Each row was made from one small tree. Brackets hold a mark, then the marks that hang from it, in the order of their numbers. Every link used is in the known rows. Write each row's tree.
Known rows:
[z197 [z536 z82 z549 z971]]: [-37.2  15.2  20.2 -13.5  78.5 -21.2 -12.1  23.7  -5.4  11.2   1.7  32.7
  -6.0 -30.3  -4.8 -20.2 -29.6]
[z82 [z536 z549 z971] z682]: [ 14.3   3.5 -13.1 -21.8  -4.7 -33.2  30.3  15.6  -8.3 -30.7   7.1 -23.6
  21.2  13.8  15.6  -5.6 -28.9]
[z197 [z536 [z82 z682] z971]]: [-34.1 -40.6  -7.5   5.5  21.5 -66.4  -8.3  26.0 -19.8  21.0  35.0   8.1
 -11.1   9.2  20.1 -43.5 -33.7]
[z82 [z536 [z971 z682]]]: [ 58.9 -18.5  12.6 -68.2 -49.6  35.8 -32.6 -10.9 -28.9  11.8  -4.2   7.1
  17.5   1.1   8.0  11.7  32.2]
[z971 z536]: [-17.6  -5.2  11.9  24.6  12.1  20.6 -20.6   0.7  28.9  55.2  -1.6  15.8
 -43.7 -20.6 -12.4  -6.4  -8.7]
[z682 [z549 z536]]: [ 13.2 -11.5  -9.0  34.2 -47.0  60.3  12.8 -52.4  17.6  -4.6  18.6 -48.6
   4.5  -9.0  18.5  30.2  18.7]
[z971 [z536 z549]]: [-25.1  26.4   3.0  18.3  55.6  20.5  -2.9  16.3  39.1  42.3 -18.9  12.6
 -34.1 -36.5 -19.7  -7.4 -27.6]
[z82 z536]: [  2.9 -39.5  28.0  14.6 -40.6  27.2  11.5 -30.8  10.6  21.9 -14.4  -0.3
   8.8  25.5   3.6  33.7  16.4]
[z549 [z536 z82] z682]: [ 12.2  20.2 -27.3  18.3  18.0  27.7  18.6 -19.5  -0.7  13.5  -0.4  14.4
  -2.3 -11.0 -38.2  30.9  17.7]
[z197 z536]: [-42.5 -65.3  25.7  52.5  -0.6  36.9  -6.3 -30.9  37.0  84.4 -27.3   7.4
  -8.9   2.5   2.7   2.1  14.3]
[z536 z82 z971]: [-13.3  15.3  19.3 -31.5  33.5 -29.4 -28.5  20.8 -23.9  -2.2  26.1  32.0
 -23.3 -14.2  -5.4 -25.4 -14.6]
[z971 [z536 z82]]: [-29.6   9.2  15.0   6.4  39.3 -22.2 -24.8  26.0   2.1  31.7  22.6  35.2
 -48.8 -17.2 -15.4 -15.1 -30.3]
[z682 [z549 [z536 z971]]]: [ 36.8  21.4  -9.4  -9.2 -37.1  43.7  -7.3 -36.6  -7.2 -42.4  41.4 -39.4
   3.1 -30.4  20.1  16.6  15.9]
[z682 [z549 [z536 z82 z971]]]: [ 25.0  35.2  -5.8 -27.0  -9.1   1.3 -11.3 -11.2 -34.7 -64.0  66.1 -18.3
  -1.5 -28.4  18.5   7.9  -5.5]
[z536 [z82 z682] z197 z549 z971]: [-20.4  50.6  -9.5 -19.2  35.6 -83.4  17.9  46.7 -12.1 -58.7  -4.1  13.2
   6.8  -0.6   5.7 -36.2 -33.2]
[z971 [z536 z82 z197] z682]: [  7.3  22.3  11.6 -27.3  -5.0  -9.5 -41.6  25.5  -7.5  17.3 -19.2  47.6
 -22.9 -16.8 -13.0 -11.0  12.0]
[z971 [z682 [z549 [z536 z82]]]]: [ 35.9  -9.7 -22.3 -23.1 -38.6  41.4 -15.9 -20.9 -24.5  -1.1  29.5 -29.8
   8.6  -8.8  15.9  12.0  17.7]
[z82 z536 [z682 z549]]: [ 11.6 -83.8 -20.5  34.4 -68.3  -4.4  21.2 -23.0  -9.2 -15.3  49.7 -77.4
  16.3  69.9  31.8   7.4   0.7]

Write each row's tree:
[ 31.5 -13.9  -4.3  -1.0 -45.6  47.4 -48.5  -8.8   4.2   7.8   4.5 -20.2
 -16.7   2.0  -0.7  -3.8  39.0] : [z971 [z536 z197] [z682 z549]]
[-42.3  18.7 -10.1  21.6  26.1 -68.5  37.9  32.3  11.8 -20.5 -28.1   2.9
   8.0  20.8   2.5 -24.6 -29.7] : [z536 [z82 z682] z197 z549]
[  2.2 -35.5   7.7  31.2 -80.5 -27.5  40.9 -19.5  12.8 -21.2 -26.2 -15.9
  28.2  55.1  22.9  23.6  15.7] : [z82 [z536 z197] z682]
[ 27.2  31.7 -15.7  42.1 -33.8  59.7  31.1 -50.5  33.1  -3.5 -51.9   8.8
  17.2  -8.7 -34.2  54.9  59.5] : [z549 [z536 z197] z682]
[ 22.9  52.3  36.1 -28.8 -12.9   2.1  17.5  -6.8   1.9 -68.9 -35.5  19.1
  32.6  -6.2   1.2  32.3  15.1] : [z82 [z536 z197 z549 z971]]
[-10.6  63.3 -12.6  17.4  81.8  -9.6  -1.3  33.3  11.6 -14.4 -17.2  40.1
 -23.6 -12.5 -63.6   6.6  -0.9] : [z971 [z536 z82 z197 [z549 z682]]]
[  8.1 -11.6   0.6 -35.1  31.4  46.5 -32.7   4.5   6.0  61.2 -34.8  11.5
   6.9 -36.6  -1.2 -20.1  10.9] : [z197 [z536 z549 [z971 z682]]]
[-23.4 -36.5 -13.6  37.1 -30.3 -55.3   8.2   8.4 -12.6 -43.8  38.0 -41.6
   0.4  56.7  21.8 -24.2  -4.0] : [z536 [z82 [z682 z549]] z197]
[-16.5  -8.8 -16.0 -18.5  18.7 -74.0  -6.1  38.5 -28.6  -5.7  39.8   4.0
 -18.6   9.3  11.2 -48.1 -37.2] : [z536 [z82 z682] z971]
[-27.1 -37.1 -16.2  56.8  66.9  61.5   9.3 -18.4  41.0  79.1 -39.8  -2.7
  -0.7   5.3 -47.4   8.9  21.2] : [z197 [z536 [z549 z682]]]
[  1.1  19.0  34.9  13.6 -24.7  16.7  36.8 -21.7  25.6 -30.6 -59.2  10.7
  34.4  15.4  -2.1  44.0  19.4] : [z82 [z536 z197 z549]]
[ 53.3  13.6   5.3 -73.8  -6.8  36.5 -14.6   4.1 -19.6  -0.7 -22.1   4.5
  25.7 -15.0  -0.5   8.3  13.5] : [z82 [z536 z549 [z971 z682]]]
[ 47.0  44.5  -8.6 -75.6 -15.7  12.3 -23.7   3.0 -35.1  -3.7   4.1  28.2
   5.1 -51.9   6.8   0.2   6.9] : [z549 [z536 z82 [z971 z682]]]
[ 18.5  29.0   0.2 -16.9 -29.4 -42.8  39.0   9.5  -2.8 -71.6 -20.7  -9.8
  36.4  18.7  18.5   9.2  -6.5] : [z82 [z536 z197 z549 z971] z682]
[-27.8 -62.6 -29.5  31.5  -4.7 -44.9   1.9  15.2 -19.9  -3.2  65.6 -54.7
 -15.1  51.0  18.6 -36.6 -26.1] : [z536 [z82 [z682 z549]]]
[-59.8 -18.1  19.7  29.0  69.0  -5.3   7.1  10.6  19.2  48.7 -21.7  23.4
  -4.3  -8.0  -8.3  -8.9 -24.0] : [z197 [z536 z82 z549]]
